Every row comes from one small tree of marks. The marks that hang from a mark follow it in brackets, in alphabetical order. Every link used is in the known rows. Which tree was each row made from?
(in the rows, 128 means zero)
Known rows
beram[femolu]: [140 129 127 113 127 126 113 116 119 125 160 122 135 121 129  99 137 125
 133 116 135 116 122 138  85]
virol[femolu[beram[rovem]] poguge]: [190 119 171   4 150 121 112 134 128 136  57 138 163 106 120 169 156 119
 150 110 132 122 139 150 106]
beram[femolu figu]: [143 134 129 126 118 121 112 107 132 109 166 118 135 117 126  83 161 128
 139 111 147 104 111 151  48]
sopof[pesu[beram[femolu figu]] poguge]: [125 141 119 215 152 113 152 154 120 105 176 165 116 152 151  51 175  97
 136 126 136 137 108 149 130]
pekul[femolu]: [117 125 136 183 113 127 130 145 122 143 156 119 158 125 130 131 121 127
 134 129 122 121 129 130 138]
virol[femolu[beram] poguge[sopof]]: [201 123 163  10 163 113 113 147 136 126  48 145 156 125 111 165 156 135
 209 119 122 128 141 146 110]
virol[femolu[beram[rovem]] poguge[ferolum[pekul]]]: [163 116 162  21 157 127 111 156 123 111  74 103 138 112 117 165 169 128
 160 115 131 117 125 132 118]
pesu[beram[figu poguge] sopof]: [ 99 155 150 196 102 108 132 135 128 106 167 113 106 130 138  57 137 107
 183 122 142 131 106 131 133]
femolu[beram[poguge]]: [117 134 144  94 116 130 115 128 127 136  83 118 150 125 127 158 152 123
 147 106 134  93 127 149 142]
figu[beram[rovem]]: [118 133 164 139 120 125 120 105 120 134 211 103 145 125 135 145 137 116
 123  98 151 134 129 127 130]
figu[beram[femolu poguge[sopof] rovem]]: [135 158 170 128 120 115 103  88 112 132 244 105 152 134 133 108 169 123
 177  81 159 120 108 144 105]
virol[poguge[ferolum[pekul[femolu]] sopof]]: [155 134 138 139 165 123 127 162 128 110 140 106 119 148 115 131 160 147
 208 136 120 130 112 115 120]
figu[beram[femolu rovem]]: [127 134 163 127 119 123 108  96 113 133 237  99 151 120 136 121 145 113
 127  88 157 125 124 135  95]
sopof[pesu[ferolum[pekul]] poguge]: [114 138 113 194 163 120 170 183 118 103 130 127  93 129 144  78 166 108
 116 143 112 126  99 135 188]
beram[femolu figu poguge[ferolum sopof] rovem]: [137 169 149 120 125 111 105  88 124  97 192 124 122 134 129  79 232 132
 186  94 163  95  56 149  56]
sopof[pesu[beram[femolu] ferolum[pekul]]]: [107 135 129 198 136 124 138 173 105  91 192  84  83 118 147  60 151 101
 127 132 126 131 106 122 153]
poguge[ferolum[pekul[femolu[beram]]]]: [ 86 117 126 163 125 137 124 171 120 108 142  73 126 128 125 148 145 135
 146 129 124 102 119 110 151]
femolu[beram]: [125 116 136  87 123 131 120 137 131 130  79 115 146 119 128 170 139 120
 132 114 130  99 142 136 132]
pesu[ferolum[pekul] sopof[poguge]]: [115 136 123 173 138 116 162 184 122  97 127  86  78 104 137  67 123 110
 147 147 110 117 101 115 177]
virol[femolu poguge[sopof[pesu]]]: [185 138 161  51 176 106 134 147 130 120  84 166 141 136 117 117 169 136
 202 131 116 152 124 142 122]
ferolum[pekul[femolu]]: [124 120 118 181 108 138 131 160 116 126 181  69 142 119 134 120 109 134
 134 136 121 107 144 119 152]
femolu[beram[figu poguge[sopof[pesu]] rovem]]: [133 153 155  93 118 115 127 113 132 117 105 126 149 124 138 141 213 118
 164  97 148  81 102 157 121]
virol[poguge[sopof]]: [188 138 144  95 165 117 127 132 135 127 108 145 128 144 118 133 150 139
 194 129 124 139 124 133 104]
pekul[femolu[beram[poguge[sopof] rovem]] ferolum]: [122 141 156 143  95 126 126 155 126 165 110 138 207 103 127 162 169 118
 161  99 127  84 139 173 149]
sopof[pesu[ferolum]]: [ 96 140 140 157 147 117 153 157 122 110 117 127 101 117 135  99 166 113
 118 134 117 131  95 131 159]
sopof[pesu poguge[ferolum[pekul]]]: [ 87 136 109 190 170 122 167 177 119  99 134 143 102 156 141  89 180 120
 132 142 117 129 100 125 182]

Which tree is each row?
[ 93 152 131 167 119 126 119 128 130  95 156  92 107 136 121  93 183 143
 163 117 144 103  85 140 116]	beram[figu poguge[ferolum[pekul]]]
[105 139 139 190 140 117 137 161 110 100 172 118  90 122 144  67 159  97
 127 127 128 141  97 129 142]	sopof[pesu[beram[femolu] ferolum]]
[107 119 144 154  99 133 129 172 131 163  92 133 204  99 121 167 138 118
 137 110 118  92 160 166 145]	pekul[femolu[beram] ferolum]
[139 147 136 159 143 113 143 141 121 110 168 142 113 147 147 105 169 114
 172 130 131 142 115 117 153]	poguge[sopof[pesu[beram[rovem]]]]
[118 119 133 169 116 134 128 179 117 112 137  53 114  95 130 133 128 121
 127 131 118  97 118 123 159]	pesu[ferolum[pekul[femolu[beram]]]]
[145 155 147 101 112 124 107  87 108 136 186 123 144 118 139  90 173 115
 127  95 153 102  94 153  91]	beram[femolu poguge rovem]
[143 130 162  36 117 123 110 124 121 134  83 128 161 106 129 155 158 119
 138 103 137 108 127 150 139]	virol[femolu[beram[poguge rovem]]]
[129 115 128 146 102 140 126 158 115 129 160  60 155 107 140 151 125 122
 124 123 128  86 146 123 151]	ferolum[pekul[femolu[beram[rovem]]]]
[173 134 158  52 180 110 116 148 133 108  85 154 123 141 105 134 170 147
 215 130 121 155 107 127 108]	virol[femolu poguge[ferolum sopof]]
[154 128 142 119 162 124 122 167 129 111 114  99 128 143 116 153 165 143
 210 128 121 115 118 119 122]	virol[poguge[ferolum[pekul[femolu[beram]]] sopof]]
[134 127 155  48 121 123 109 135 125 131  70 130 158 113 120 150 146 127
 154 110 129 112 133 151 143]	virol[femolu[beram[poguge]]]
[124 149 153  95 121 119 113 115 135 107 106 116 135 128 129 155 214 126
 175  96 152  83  89 145 110]	femolu[beram[figu poguge[ferolum sopof] rovem]]
[110 140 146 103 110 130 114 123 128 106 117  85 133 117 132 149 198 122
 140  98 153  74  99 144 118]	femolu[beram[figu poguge[ferolum[pekul]] rovem]]
[113 137 150 155  99 126 126 165 130 163  97 139 205 110 120 157 157 126
 177 105 120  88 146 173 153]	pekul[femolu[beram[poguge[sopof]]] ferolum]
[ 95 132 137 108 122 134 114 145 123 116  97  90 130 129 124 156 164 130
 154 110 133  89 116 135 152]	femolu[beram[poguge[ferolum[pekul]]]]
[134 120 143 124 153 132 122 165 126 119 111  93 133 132 117 153 152 135
 166 126 124 114 122 126 121]	virol[poguge[ferolum[pekul[femolu[beram]]]]]
[123 115 124 162 100 137 125 161 124 120 153  58 153 111 133 140 129 130
 140 125 128  83 146 131 136]	ferolum[pekul[femolu[beram[figu]]]]
[119 151 171 133 113 121 103  87 109 138 241 101 155 126 134 109 158 116
 142  79 161 119 111 149 105]	figu[beram[femolu poguge rovem]]
[124 126 134 149  97 139 123 152 112 133 162  62 158 112 140 143 135 124
 134 117 131  82 137 132 159]	ferolum[pekul[femolu[beram[poguge rovem]]]]
[101 137 148 196 121 111 140 172 119  98 151  94  68 107 138  72 112  95
 156 139 123 147 100 104 162]	pesu[beram ferolum sopof]
[108 143 154  99 114 125 113 113 132 114 103 112 138 120 130 155 204 119
 141  94 154  83  92 149 109]	femolu[beram[figu poguge[ferolum] rovem]]
[116 142 158 146 112 120 133 141 118 144 134 121 176 126 141 150 178 116
 159 108 130  93 115 145 157]	pekul[femolu[beram[poguge[sopof[pesu]] rovem]]]
[113 140 135 165 144 108 161 169 128 109 103 128  87 110 133  75 134 105
 145 141 112 129  89 123 163]	pesu[ferolum sopof[poguge]]
[121 112 123 155 104 140 127 166 118 127 150  60 153 113 134 147 116 129
 136 127 122  89 152 124 155]	ferolum[pekul[femolu[beram]]]
[147 160 149 115 104 118 107  77 120 121 191 119 144 113 137  76 198 118
 133  89 165  90  83 166  55]	beram[femolu figu poguge rovem]
[151 117 166  27 166 120 110 154 132 118  41 138 142 123 106 168 165 132
 175 117 125 131 122 139 111]	virol[femolu[beram] poguge[ferolum]]
[158 139 138 106 112 121 113  89 125 114 186 116 139 106 138  91 180 115
 115 101 159  97 101 150  42]	beram[femolu figu rovem]
[117 122 117 173 143 132 141 169 120 116 138 114 129 137 139 138 159 118
 129 126 128 106 112 123 163]	sopof[poguge[ferolum[pekul[femolu[beram[rovem]]]]]]
[127 134 163  51 119 119 108 124 129 114  86 126 149 109 123 148 187 124
 149 101 145 103 105 151 117]	virol[femolu[beram[figu poguge[ferolum] rovem]]]
[128 133 138 214 121 121 122 155 127  90 167  96  74 114 133  89 141 105
 134 129 140 140  96 124 123]	pesu[beram[figu] ferolum]
[ 89 130 150 161 112 128 119 151 121 139 118 110 164 129 125 158 154 127
 156 112 127  97 113 139 150]	pekul[femolu[beram[poguge[ferolum]]]]
[ 84 154 141 197 133 114 130 137 116  97 184 133 108 147 140  58 194 110
 156 115 144 130  87 143 120]	sopof[pesu[beram[femolu figu poguge[ferolum]]]]
[ 72 152 149 193 118 112 131 151 118 105 161 116  91 142 135  72 134 109
 185 127 133 144  97 111 163]	pesu[beram[poguge[ferolum]] sopof]
